What can hang from each mark:
j849: j553 j576
j289: j555
j553: j284
j555: j849
j576: j284
j268: j481 j553
j284: j481 j553 j576
j481: j268 j284 j903

Each row was made from one small tree. The marks that hang from a mark follow it in brackets, in the order of their numbers. Every link used is in the known rows. Write each row's tree.
Known rows:
j284(j481 j576): [ -5  -4  -5   5   1   6   1  -4   3 -20   7   7   8   3   0 -11   1   9
  -4  -1 -12  -5  -5 -16  -5   1 -14   8   4   2   4  -4  33   4   4  -1
   3   6   2   1   4  -4   1  19  -5  -6   1  -4   3   6   5]
j849(j553(j284(j481(j268))) j576): [  5  17   5   4   2   2   5   7 -15  13   7  23 -15  -6  -9  15  -6   3
   4  10  11  -1   1  -4  21   6   6 -27   3  16   2   1   8  -3 -16   5
   4   8  -2   2   1  -4   0 -12  -8  16  13  -5   0   1  -9]
j849(j553 j576(j284(j481(j268)))): [  2   3   6  -6   3  20   0   9 -14  19  11   5  -7  -5  -6  11  -3   0
  -1   7  10   3   8   5  19  -3   4   4  -1  20   1   3   8  -3 -15  -3
   3   0   1   9  -2   3   2  -6  -3  12  12  -9  -3   2  -9]
j284(j481(j268 j903) j553 j576): [ 17   5  -5  -6  -3  25   4  18   1  -7  -5  25  10   6   7 -18   1  12
   9   7  -6   2  -2 -25  -8  18   6  65   6 -13   7   0  29 -11  -4  10
  -8   1  13   3  12   7   4   2 -20   4 -12   4  -8   8  -2]
j268(j553(j284(j481(j903) j576))): [  5   8  26   7  -2  -2   1  -8   2  -6   0  10  -4  -8   4 -16 -11  -2
  10  16  -2  -4 -12 -15  -4   2   5  15  12 -18  -1  -1   4   8  -8   8
  -9  16   3  -5   4  -2  -2  -3 -13   0  -9 -11   8  -4   4]
j576(j284(j481 j553)): [ -1 -15 -15  -5   0  -4  -2   4   8 -21   6 -17  19   4  -2  -9  -5   5
 -14 -23   0   2  -1 -15  -8   5  -5  27   1   0   2  -3  30  -9   1   1
   2   1  -3  11  -2   2  -2  12  -1   5   5   2  -7  13   9]
j849(j576(j284(j553))): [ -9  -7 -11 -11   2  -8  -8   4   6   6  -4 -14  20   7  -5   4   5  -6
 -13 -19  11  -2   7  16   1  -9  -7 -17  -4   1   0  -1 -20  -7  -3  -7
   3  -8 -11  11  -3  -1  -2   0   7  -3   9   8   1  16   4]
j268(j481(j903) j553(j284(j576))): [ -3   6  39   2  -5   8  -4  -9   8 -11 -15   6 -13  -7   4 -29  -3  -8
  20  17  15   8  -8   7 -12  -6  11 -32   4 -29   3   2 -52   1   2   6
 -10  11   4  -6  -2  -1  -1 -10   5  -5 -17  -2  11 -18  -2]
j576(j284(j481)): [ -4 -13  -1  -2   1   7  -4  -8   3 -19   6 -29  12   2  -3 -11 -10  -1
 -10  -9   3   0  -7  -9 -12 -11  -9  13  -1   2   0  -2  32   2  -1   1
   3   0  -1   7  -3   1  -1  16   4   3   4 -12   1   8   5]
j268(j481(j284(j576))): [ -3 -10   9   3  -4  19   0  -5  10 -16  -5   4   2   3  -1 -31  -3  -1
   7  -3  -8   0   1  12  -7  -3 -13 -19  -5  -4   0   3 -28  -2  17  -4
  -3   0   5  -9 -10  -1  -4  -5   4  -7 -17   7  -2  -3   0]
j289(j555(j849(j553(j284(j576))))): [-24   8 -19  17   2 -47   8 -12  -5  14  11  18 -21  -8   9  18  15   3
 -12   3 -22 -10   3   7   8   7   0 -44   0  12  12  -7  -3  19   2  -9
   4   3  -3  -4  -3  -5   6   7  16 -15  15   3   0 -18  -6]
j849(j553(j284) j576): [-12  12 -11   7   1 -25  -3  -9  -6   6   9   2 -14  -4  -9  22   2  -6
  -3   1  15  -7   4  15  19 -12  -2 -72  -3  14   0  -1 -25   0  -6  -2
   7   2 -13  -1  -3  -8  -2 -13  12   4  21   5   9  -1  -4]
j481(j268 j284(j553) j903): [ 27  -8   0  -9  -6  16   3  13   2 -12 -13 -20   6   9  -1 -11  -9   1
  14  10   6   9  -2  -7 -15  -1  12  41  -6 -16  -4   6 -11 -19  11  15
  -8  -9   9  -6   0  11  -2 -18 -12  10 -18   6 -10   2   1]
j555(j849(j576(j284(j553)))): [-10  -7 -16  -9   6 -12  -5   5   2   9  -4  -5  13   8   0  14  12  -6
 -14 -23   4   8  11  22  -1  -5  -3 -10  -3   5  -6  -2  -5   7   1 -15
   5  -9 -10   7   0  -5   0  11  14  -7  12   9  -3  -1   2]
j576(j284(j481(j268) j553)): [  9 -14  -4  -9  -2  14   2  11   0 -15  -3 -10  15   8  -4 -13  -7   6
  -4  -8   5   9   0 -15 -14   8   6  40   1  -6   6   0  24 -11  -5   7
  -2  -1   3  13  -1   7   2   9 -15  10  -1  -1 -12   6   0]
j289(j555(j849(j576))): [ -9   6  -5   4   6 -18  -3  -6  -1  25  -5 -12  -3   1   0  34  11  -3
  -3 -16  -9  -8  -3  10   0  -5  -8 -45  -7   2  -6  -4  -2  12   0  -9
  11 -13  -6  -1   4  -4   3  15  19 -14  10   3  12   1   1]
j555(j849(j553 j576)): [ -7   9 -19   1   8 -14  -2  -5  -9   7   9   5 -15  -2  -1  41  16  -2
  -1  -6   6   6  12  16  13  -7  -2 -40  -7  23  -9  -2  -6  10   5 -17
  12  -2  -8  -5   4  -8   1   6  19  -3  22   6   1 -10  -4]
j849(j553(j284(j481 j576))): [-13   8 -14  14   0 -18   6  -7  -5  -9  18  26 -13  -9   0  -2   0   7
 -10   6  -9  -6   1 -10  13  11  -5 -18   8  16  10  -4  21   5  -5  -1
   2  16  -3  -1  -1  -6   0   3  -1   2  11  -1   0  -1  -2]
j481(j903): [  4   1  -4  -4  -2   7  -9  -8   3 -17  -7 -36  -3   6  -1   7  -2  -2
  11  10  15   1 -11  -7 -21 -23   2   2  -7 -14  -4   0  -1  -3   6   9
   1  -9   2  -4   5   4  -1   0   9   1  -1  -5  10   3   6]
j553(j284(j481(j268 j903) j576)): [  9  10  12   4  -3  15   3   6  -6  -2 -10  18  -7   1   4 -21 -12   2
  12  29   1  -5 -12 -22  -6   5   5  35  10 -15   9   0  21   4 -12  18
  -9   7  12   2   7   4   2  -2 -14   5 -11 -12   2   1  -2]
j553(j284(j481 j576)): [-10   3  -5  10   1  -8   3  -6   1 -15   7  15   4   1  -2 -16  -6   3
  -6   2 -10 -12  -9 -13  -2   4 -11 -10   9  -1   7  -5  26   8  -1   5
  -2  12  -2   2   1  -7   0  13  -9  -2   1  -2   6   6   4]

Write each row's tree:
[ 19  -5  38 -10  -3  32  -1   2  -2  -4  -8 -29   0  -4  -2 -16 -15  -3
  14  22  18  12 -11 -12 -16 -12  19  60   3 -19  -3   4  11   1  -9  13
 -10   2  10   5  -1  10   1   0 -14  10 -13 -22  -1  -7  -2]  j576(j284(j481(j268(j553) j903)))
[ 14  -9  33  -1  -3  16  13   0  -1  -6  -5   3   3   0  -4 -21  -2  -3
  13  19 -12   4   7  13 -14 -11   3  26   0 -10  -3   4 -22   3  11   1
  -9   8   2  -9  -9   2   1  -6 -29  -2 -20   0  -6 -20  -6]  j481(j268(j553) j284(j576))
[-15  12 -14   6   6 -25  -2  -7  -7  31   7  -1 -18  -8   4  47  20   0
  -6 -11  -9  -2   5  11  15  -3  -1 -52  -9  17  -5  -2 -10  12  -1 -14
  14 -11  -6  -5   1  -4   5   5  24  -8  20   3   7  -8  -6]  j289(j555(j849(j553 j576)))
[  9  -8 -12  -1  -5   4   0   4  11 -10  -5   3  10   7   7 -19  -1   3
   0   2 -13  -4   1  -2  -5   7  -5  37   1  -8  -2   2 -13  -9  12   3
  -7  -4   4  -8   0   3  -3 -11  -6  -2 -14  13  -6   7   7]  j481(j284(j553 j576) j903)
[  1 -13 -18   3  -3  -8   5   1  10 -16   3   7  17   7   0 -17   5   4
  -8 -11 -20  -8   9   6  -6   5 -11  13  -1   1   1  -1  -6  -9  17  -3
  -2   0  -3  -5  -4  -1  -2  -2 -12  -7  -9  20  -8   6   6]  j481(j284(j553 j576))
[ -1  -5  -8  -8   2   5  -5   7   5   4   2  -1  20   3  -5   1  -2   0
 -15 -26   3  -2   5  -2   8   8  -8   5   3   4  -1   0  14  -7  -9  -5
   5  -2  -7  11   0  -2  -3   7   3   3   7   5  -1  21   6]  j849(j576(j284(j481 j553)))
[-21   3 -11   3   6 -27  -4  -8  -7  36   4 -12 -14  -7   4  36  13  -6
 -14  -9  -5  -1   9  21  16  -9  -1 -35  -7  22   0  -2 -15  15  -2 -18
  10 -12  -5   2  -5   0   4   4  27 -10  20  -1   3  -5  -6]  j289(j555(j849(j553 j576(j284))))
[-17  16 -12  12   4 -44   1 -11 -10  28   7   7 -23  -9   2  41  10  -4
  -8  -7  -3  -9   2  15  21   4   1 -76  -4  16   0  -4 -15  13  -7  -9
  10  -3 -10  -3   0  -8   2   0  22  -6  20   1   9  -9  -5]  j289(j555(j849(j553(j284) j576)))
[  3  20  -1   6   0  -2  -5   1 -10  14   7  11 -19 -11   0  14  -9  -1
   2  10  16  -6  -6  -8  26   4   5 -18   5  12  -3   1   4  -1 -14   5
   3   4  -1  -4   7  -3  -4 -20  11  13  12  -7   7  12   1]  j849(j553(j284(j481(j903))) j576)
[-10   1 -22   9   3 -32   2 -13  -6   2  11 -21 -19  -7   6  40  16   3
  -5  -5 -11  -1   3  -2  -1  -3   4 -36 -10  13   1  -5   6  10  10  -9
  11  -8  -2  -5   0  -1   5  13  23  -7  14   3   1 -17  -5]  j289(j555(j849(j553)))
[-19  -3  -1   1   7 -18  -5  -6  -2  33  -8 -25   0   0   2  23  10  -9
 -11 -13  -6  -6  -2  21   1 -11  -7 -25  -6   2  -4  -3  -8  19  -4 -12
   9 -15  -5   4  -3  -2   2  15  23 -16   7  -7   8  -2   0]  j289(j555(j849(j576(j284))))
[ 20  -4  35  -3  -4  25   8   2  -1   2 -12  -6  -2  -1   1 -20  -6  -4
  22  33  -3   4   2   9 -15 -13   9  45   1 -17  -6   6 -24   2   8   6
 -15   3  10 -12  -3   7   0 -17 -23   0 -28  -6  -5 -14  -3]  j481(j268(j553) j284(j576) j903)
[  6  -1  -2 -11   1  16 -10  12   4  13  -5  -4  15   2   2  -1  -6  -1
  -5 -15  11   0  -3  -5   9  11   0  30   5  -6  -4   2  10  -9 -13   2
   1  -8   1   8   7   3  -4  -5   4   5   2  -2   2  25   8]  j849(j576(j284(j481(j903) j553)))
[  0  -9  38   3  -3  19   5  -9  10 -14  -7   2   3  -5  -2 -28  -2  -3
  15   1  -6   4   3  16  -8  -6  -2 -17  -2 -14  -5   5 -53   0  19  -6
  -6   6   2 -12 -12  -3  -2  -4  -7  -8 -21   7  -1 -19  -1]  j268(j481(j284(j576)) j553)
[ 18  -9   1 -12  -3  25  -4  14   1  -7  -9 -14  11   5   2 -14 -11   4
   5   5  12  12  -6 -19 -14   7  13  64   2 -13   4   3  28 -11  -6  14
  -7  -5  12  11   3  12   0  -2 -10  12  -8  -8 -10   8   2]  j576(j284(j481(j268 j903) j553))
[ 11 -12  -7  -3  -5   7  10  11   4 -11  -5  16  13  10  -1 -19   4   6
   1   3 -16  -3  11   4 -11   6  -2  27  -2  -5   3   2  -8 -12  14   4
  -6   0   3  -3  -6   4   2  -2 -26  -1 -15  14 -13   0  -2]  j481(j268 j284(j553 j576))
[ 18   6  36  -4  -2  32   5   5  -4  -3  -6   6  -2  -4   3 -15  -4   4
  21  24  -2   7  -6 -18 -13   1  11  54   7 -18  -2   2  10   5  -5   9
 -10   9  12  -2   7   6   3   1 -23   4 -17 -14   1  -8  -3]  j284(j481(j268(j553) j903) j576)
[  1   4   5   5  -1   7  10   3  -5  -7  -2  24  -1   3  -4 -17  -7   4
   3  15  -7  -3  -8 -14  -7   6  -1   6   8  -6  11  -3  27   4  -6  11
  -5  13   5   5   2  -1   4  13 -19   3  -6  -9   1  -2  -4]  j553(j284(j481(j268) j576))
[ 18  -9 -13  -4  -5   0  -5   2   9 -18  -7 -27  10   9   2  -7  -7   0
   4  -3   1  -1  -3  -7 -10   0   3  25  -5 -10  -8   3 -14 -14  15   8
  -4  -8   1  -8   1   5  -7 -17  -3   5 -12  10  -6   9   9]  j481(j284(j553) j903)
[ -4  -7 -11  -7   6  -4  -3   6   0  10   2  10  16   4   2   7   5   1
 -14 -29  -4   9   6   4   9  15  -5  17   3   7  -7  -2  30   7  -8 -14
   7  -3  -7   8   4  -5  -1  19   7   0   9   1  -6   7   5]  j555(j849(j576(j284(j481 j553))))
[  9  -8   4  -3  -6  23  -2   6  15 -14 -13  11   7   4   8 -31   1   2
  10  -3  -1   7   3   3  -5  13  -1  13  -3 -17   1   5 -34 -16  15   2
  -9  -5   8  -9  -2   4  -4 -19   4  -4 -24  15  -8   3   4]  j268(j481(j284(j553 j576) j903))
[-15   0 -12  -4   2  -6  -9  -5  -3  13   9 -13  -5  -3  -5  18   6  -8
 -10  -1  14  -2  12  24  15 -21  -3 -35  -5  18   0   1 -28   0  -6 -12
   9  -6  -9   6  -7  -2   3  -7  18   0  21  -2   5   4  -2]  j849(j553 j576(j284))
[ -8  15  -6   8   3 -16   1  -4  -8   9  14  15 -14  -9  -8  16  -6   1
  -5  -3  10  -8   1  -4  28   8   0 -49   2  18   0  -1   8   1 -13  -1
   7   7  -8   0   3  -9  -3  -8   7  10  20  -2   7   7   0]  j849(j553(j284(j481)) j576)
